Known rows, with every way that one mark hangs from another:
[z_35 [z_324 [z_6 [z_186 z_278 z_506]]]]: [ 6.89  1.51  3.90 -0.90 -3.22  1.44 -1.55  1.28  3.93 -2.77  5.85 -2.66
  2.09  1.21 -2.63  3.15  1.58  1.93  5.48  0.69  0.53  0.68 -2.34]
[z_6 [z_186 z_506] z_324]: [ 2.27  0.62  1.17  0.29 -1.29  2.29 -2.38  2.61  1.55 -5.83  3.00 -5.29
  0.93  1.57 -1.58 -0.60  3.42  1.08  4.07  3.74 -0.74  0.54 -0.81]
[z_278 [z_186 z_506]]: [ 0.14 -0.42  1.43 -1.81 -1.87  1.81 -0.46  1.44  0.40 -4.50  2.81 -2.87
  0.57 -1.37 -4.85 -1.04  1.29  1.95  4.41  5.34 -0.90 -0.43 -2.02]
[z_6 [z_324 z_35]]: [-0.09 -1.59 -3.50 -1.48 -0.06  2.66 -4.60  4.49  2.87 -3.80  1.46  2.06
 -1.42  0.35 -1.44 -0.11 -0.23 -1.12  3.79  2.08  1.17  1.09 -3.61]
[z_186 [z_6 z_324] z_278 z_420 z_506]: [ 0.21 -2.91  0.44 -4.60 -1.07  2.20 -2.99  5.53 -1.02 -5.04  0.86  0.19
 -0.69 -2.32 -4.58 -1.80  2.50  1.66  3.36  1.51  0.84  1.61 -0.46]
[z_186 [z_6 z_324] z_420]: [-1.49 -3.00 -0.47 -2.59  0.64  2.05 -3.40  4.63 -0.57 -5.43 -1.10 -1.71
 -1.28 -2.78 -2.80 -2.31  1.77  1.88  3.19  2.98  0.52 -0.18 -1.80]
[z_6 z_324]: [-0.70  0.43 -1.88  0.02 -0.38  2.48 -2.65  2.64  1.69 -5.29  1.48 -1.36
 -1.61  0.91 -2.03 -0.92  1.14  0.20  3.19  3.45  0.22  0.46 -2.68]
[z_114 [z_6 [z_186 z_420 z_506] z_324]]: [ 2.27 -1.66  3.13 -1.96 -0.92  3.84 -3.39  3.18  1.94 -5.36  6.45 -3.37
  1.64  0.02 -1.86 -0.54  2.00  3.92  4.28  2.79 -0.62  0.57 -3.53]
[z_114 [z_6 [z_186 z_506]]]: [ 2.49  0.42  4.01  1.54 -0.22  3.40 -2.19  0.09  3.24 -5.39  6.51 -5.70
  1.19  1.60 -1.44 -0.03  0.69  4.03  5.08  4.05 -2.27 -0.85 -1.54]
[z_114 [z_6 z_324]]: [-0.92  0.16 -0.74  0.13  1.05  3.57 -3.89  1.90  3.97 -5.05  4.75  0.27
 -1.73  1.39 -1.13 -0.64 -0.63  1.75  4.25  2.70 -0.39  0.59 -4.59]
[z_186 z_6 z_278 z_420 z_506]: [ 0.49 -2.79  2.31 -3.48 -1.23  1.77 -1.66  3.52 -1.78 -5.25  1.06 -2.25
 -0.18 -2.57 -5.13 -1.28  1.44  3.19  3.49  2.45 -0.20  0.28  0.68]
[z_186 [z_6 z_324] z_278 z_420]: [-0.85 -2.67 -0.91 -2.91 -0.77  1.93 -2.75  5.33  0.03 -5.59  0.32 -0.07
 -1.96 -1.86 -4.51 -0.98  1.91  2.10  3.38  1.93  0.62  0.75 -1.48]
[z_324 [z_6 [z_186 z_278 z_420]] z_35]: [ 4.51 -1.87  1.87 -1.26 -3.11  2.13 -2.76  3.03  3.69 -4.43  5.24 -1.49
  2.17 -0.13 -1.91  4.74  1.33  4.38  5.33  1.18  0.89 -0.89 -4.07]
[z_324 [z_6 [z_186 z_278 z_506]] z_35]: [ 5.56 -0.44  2.51 -0.90 -2.46  2.04 -2.80  1.55  4.20 -3.91  5.49 -1.34
  2.33  1.36 -1.12  4.02  1.53  2.65  6.18  1.19  0.15  0.09 -2.23]
[z_324 z_35]: [ 0.19 -0.98 -1.72 -0.30 -0.33  2.40 -3.18  2.50  2.24 -3.86  1.94 -0.27
 -0.72  0.11 -1.84  0.31 -1.28  0.29  3.74  2.97  0.26 -0.21 -2.51]
[z_6 [z_186 z_278 z_420 z_506]]: [ 3.44 -0.84  3.49 -1.12 -3.95  2.06 -0.47  2.50 -0.13 -5.99  4.90 -5.95
  1.80  0.27 -4.63  1.00  2.67  4.05  3.40  3.19 -0.99 -0.17 -0.27]
[z_186 [z_6 z_324] z_278 z_506]: [ 0.24 -1.33 -0.24 -2.63 -0.24  2.07 -2.85  3.94  0.55 -5.42  0.51  0.34
 -1.75 -0.05 -3.70 -1.80  2.13  0.38  4.21  2.03  0.09  1.71  0.43]
[z_278 [z_186 z_6 z_420 z_506]]: [-0.84 -3.56  2.67 -4.56 -0.83  1.52 -1.15  3.39 -1.84 -4.83  0.15 -3.19
  0.95 -5.08 -5.86 -2.33  2.01  3.50  4.43  4.93 -0.53 -1.17 -1.05]
[z_35 [z_324 [z_6 z_186]]]: [ 4.96  1.53  3.07  0.95 -1.42  1.47 -1.97  0.39  4.04 -3.12  3.90 -4.41
  1.70  0.54 -0.78  2.93  1.11  2.33  5.08  1.81  0.68 -1.05 -3.33]
[z_114 [z_6 [z_186 z_420] z_324]]: [ 1.12 -1.45  1.80 -0.04 -0.63  3.54 -3.30  3.03  3.16 -5.80  5.88 -3.69
  0.55  0.19 -1.60  0.35  1.39  4.23  4.14  2.76 -0.56 -0.43 -4.35]
[z_420 z_186]: [-0.05 -0.43 -1.00  0.48 -0.69  1.27 -0.34  1.31  0.32 -6.14  1.28 -3.58
 -1.55 -0.40 -4.10 -0.26 -0.84  2.48  2.92  3.79 -0.67 -0.81 -2.87]
[z_114 [z_6 [z_186 z_506] [z_324 z_35]]]: [ 2.70 -1.31  0.80 -1.23  0.62  3.98 -5.03  3.48  4.66 -4.04  6.38  0.40
  0.95  1.43 -0.32  0.31  0.56  1.14  5.73  1.98 -0.16  0.96 -3.50]

Rows:
[ 5.13 -0.25  3.78 -1.19 -2.11  1.74 -2.24  1.90  2.49 -2.77  4.22 -4.55
  2.69 -1.35 -1.90  2.67  1.41  3.42  4.15  1.57  1.10 -1.27 -4.32]
[z_35 [z_324 [z_6 [z_186 z_420]]]]
[-0.34 -1.95 -2.55 -1.55 -0.28  1.00 -1.17  4.39  1.06 -6.80 -0.42  0.12
 -3.30 -1.28 -5.01 -0.63  0.40  1.52  3.87  1.93  0.16  0.82 -1.68]
[z_420 [z_186 [z_6 z_324] z_278]]
[ 4.84 -0.19  5.13 -1.52 -3.57  1.88 -1.22  1.44  1.48 -5.07  5.55 -4.91
  3.02  0.12 -2.72  3.04  3.36  5.43  4.68  2.12  0.05 -0.69 -2.35]
[z_324 [z_6 [z_186 z_278 z_420 z_506]]]
[ 2.07 -0.87 -1.88  0.53 -0.82  2.42 -3.97  3.90  3.56 -4.85  2.71 -1.65
 -0.04  1.15 -0.60  1.04  1.26  0.06  4.55  2.60  0.27  0.20 -2.33]
[z_6 z_186 [z_324 z_35]]
[ 3.67 -1.11 -0.82 -1.73 -2.63  2.50 -3.42  4.75  3.19 -4.63  4.57  0.28
  0.42  2.01 -2.62  1.40  1.99 -0.27  4.82  1.23  0.45  1.80 -1.11]
[z_6 [z_186 z_278 z_506] [z_324 z_35]]
[ 6.27  1.50  4.15 -0.83 -1.53  1.58 -2.23  0.58  2.95 -2.59  4.30 -4.19
  3.17  0.35 -1.14  1.97  1.66  1.98  5.44  1.63  0.70  0.09 -2.49]
[z_35 [z_324 [z_6 [z_186 z_506]]]]
[ 1.00 -2.02  0.52 -2.12 -0.45  0.86 -0.28  2.58 -0.52 -6.49  0.55 -2.01
 -1.62 -1.74 -5.77 -0.82  0.15  2.58  4.33  2.55 -0.97  0.52  0.30]
[z_420 [z_186 z_6 z_278 z_506]]
[ 0.74 -2.22 -1.23 -3.35 -0.33  0.98 -1.55  4.53  0.00 -6.15  0.10  0.43
 -2.14 -1.40 -5.28 -1.47  1.13  1.31  4.29  1.79  0.29  1.72 -1.14]
[z_420 [z_186 [z_6 z_324] z_278 z_506]]
[ 2.28 -1.06  2.17 -1.96 -2.08  2.52 -2.36  4.20 -0.11 -5.40  3.18 -5.08
  1.91 -0.31 -2.54 -0.74  3.79  2.46  3.25  3.26 -0.04  0.34 -1.64]
[z_6 [z_186 z_420 z_506] z_324]
[ 3.64 -0.40  1.44  1.24 -0.60  2.23 -3.28  0.99  4.70 -4.29  3.67 -3.30
  1.74  0.85  0.72  3.54  1.13  2.68  5.91  2.45  0.03 -1.55 -3.48]
[z_324 [z_6 z_186] z_35]
[ 3.01 -1.05  1.75 -2.39 -3.50  2.22 -1.65  4.63  0.31 -5.84  4.48 -3.36
  1.26  0.45 -4.21  0.54  3.48  2.72  3.55  2.33  0.17  1.19 -1.35]
[z_6 [z_186 z_278 z_420 z_506] z_324]
[ 5.84  1.72  2.50  0.78 -2.94  1.12 -1.41  0.92  4.95 -3.32  5.43 -2.69
  0.92  1.42 -2.45  4.16  0.93  2.41  5.31  1.05  0.57 -0.10 -3.03]
[z_35 [z_324 [z_6 [z_186 z_278]]]]
[-1.93 -3.32  1.24 -2.54 -0.81  1.33 -0.74  3.12 -0.78 -5.48 -0.24 -3.47
 -0.30 -5.02 -5.59 -1.42  1.32  3.71  3.91  5.19 -0.65 -2.00 -1.83]
[z_278 [z_186 z_6 z_420]]
[ 2.05 -0.86  0.40 -0.54 -3.38  2.17 -1.67  4.37  1.52 -6.36  4.10 -3.69
  0.05  0.59 -3.74  1.40  2.83  3.04  3.14  2.71 -0.10  0.27 -2.05]
[z_6 [z_186 z_278 z_420] z_324]
[ 6.22 -0.25  5.11 -2.92 -2.28  1.79 -2.16  2.19  1.47 -2.22  4.64 -4.27
  3.98 -1.78 -2.11  1.91  2.09  3.36  4.50  1.48  1.37 -0.21 -3.47]
[z_35 [z_324 [z_6 [z_186 z_420 z_506]]]]
[ 3.15  0.82  0.69 -0.21 -2.80  1.95 -1.75  3.07  1.98 -6.06  4.37 -3.40
  0.13  2.51 -3.11  0.62  3.33  1.51  3.99  2.48 -0.80  1.22 -0.45]
[z_6 [z_186 z_278 z_506] z_324]
[ 1.80 -3.22  0.04 -1.56 -0.20  3.99 -5.00  4.72  4.23 -4.41  6.17  0.06
  0.80 -0.35 -1.14  1.17  0.06  2.76  4.72  1.73  0.43  0.20 -5.18]
[z_114 [z_6 [z_186 z_420] [z_324 z_35]]]
[-0.09 -4.53 -2.47 -4.33 -0.42  2.36 -4.31  7.16  1.12 -4.22  0.41  3.49
 -1.48 -2.69 -3.83 -0.28  0.42  0.47  3.96  0.58  1.86  1.40 -2.14]
[z_186 [z_6 [z_324 z_35]] z_278 z_420]
[ 1.76  0.73  0.62  1.72 -1.63  3.21 -2.36  2.12  5.65 -6.29  7.11 -1.79
 -1.26  2.98 -2.11  1.59  0.92  3.12  5.00  2.23 -1.30  0.33 -2.99]
[z_114 [z_6 [z_186 z_278] z_324]]
[-0.33 -3.66 -1.53 -4.99  0.53  1.95 -3.86  5.51  1.30 -3.60 -0.08  2.98
 -0.36 -3.42 -3.76 -1.83  1.29 -1.00  5.68  3.06  1.01  1.04 -1.99]
[z_278 [z_186 [z_6 [z_324 z_35]] z_506]]
[-0.90 -1.09 -1.65 -0.73  0.01  1.73 -2.77  3.87  1.84 -6.06  0.02  0.10
 -2.98 -0.11 -3.43 -1.10  1.48  0.59  4.15  2.08 -0.02  0.83 -0.52]
[z_186 [z_6 z_324] z_278]
[-0.86 -2.98 -2.91 -1.93  1.94  2.41 -4.85  4.79  2.15 -4.05 -1.15  1.86
 -1.97 -1.60 -1.25 -1.35  0.16 -1.10  4.52  1.95  1.14  0.48 -1.57]
[z_186 [z_6 [z_324 z_35]]]
[ 1.25 -1.13  1.85 -3.05 -3.00  2.11 -1.12  3.03 -1.13 -4.80  3.82 -2.14
  0.56 -0.63 -5.33  0.00  0.94  2.88  2.81  2.69 -0.14  0.91 -1.25]
[z_186 z_278 z_420 z_506]
[ 4.83 -0.59  2.80 -0.50 -0.88  2.38 -3.63  1.06  3.64 -3.77  4.08 -2.92
  2.96  0.78  0.42  2.67  1.72  2.36  6.19  2.04  0.24 -0.75 -2.54]
[z_324 [z_6 [z_186 z_506]] z_35]
[-0.13 -1.72 -2.42 -1.31  1.31  4.20 -5.20  3.56  5.01 -3.60  4.89  4.03
 -1.52  0.48 -0.76  0.17 -1.82  0.29  4.88  1.47  0.82  1.18 -5.35]
[z_114 [z_6 [z_324 z_35]]]
[ 1.80 -1.22 -0.67  0.47  0.47  3.70 -4.86  3.33  5.85 -4.55  5.94 -0.22
 -0.20  1.53 -0.05  1.22 -0.29  1.57  5.61  2.09 -0.07  0.18 -4.28]
[z_114 [z_6 z_186 [z_324 z_35]]]
[ 4.09  1.32  4.52  0.77 -1.20  1.92 -1.76 -0.78  2.45 -4.95  3.96 -6.50
  2.68  1.40 -0.02  1.93  3.18  3.88  5.45  3.45 -0.90 -1.28 -1.59]
[z_324 [z_6 [z_186 z_506]]]
[ 0.42 -3.79 -4.46 -2.99  0.17  1.24 -3.05  5.85  2.28 -5.45 -0.43  3.69
 -2.94 -1.75 -4.48  0.24 -0.80  0.09  4.66  0.58  1.21  1.42 -2.68]
[z_420 [z_186 [z_6 [z_324 z_35]] z_278]]
[ 1.75 -0.51  0.04 -1.67 -2.31  1.21  0.36  2.04 -0.05 -5.99  3.36 -1.66
 -0.90  0.31 -5.77  0.27 -0.22  2.36  3.63  2.57 -0.51  0.83 -1.81]
[z_420 [z_186 z_278 z_506]]
[ 1.38 -1.04  3.68  1.10 -0.87  3.39 -2.19  1.15  2.55 -5.80  6.37 -6.10
  1.11 -0.21 -2.06  0.66  0.44  5.70  4.13  3.95 -1.63 -1.85 -3.05]
[z_114 [z_6 [z_186 z_420]]]
[ 0.15 -2.00  2.26 -4.02 -2.68  1.95 -0.60  2.85 -1.48 -4.43  2.99 -2.96
  1.75 -3.30 -6.09 -0.84  1.56  3.08  3.59  5.07 -0.36 -0.66 -3.04]
[z_278 [z_186 z_420 z_506]]
[ 2.22  0.17  2.26  0.28  0.05  3.55 -3.39  1.91  3.58 -5.44  6.32 -3.20
  0.72  1.89 -0.74 -0.67  1.79  2.71  5.02  3.32 -1.25  0.68 -2.53]
[z_114 [z_6 [z_186 z_506] z_324]]
[ 0.39 -1.22  1.45 -1.26 -0.50  1.70 -1.49  2.07  0.00 -5.44  0.85 -2.39
 -1.11 -0.52 -4.09 -1.35  1.23  1.89  4.25  2.79 -1.08  0.39  1.42]
[z_186 z_6 z_278 z_506]
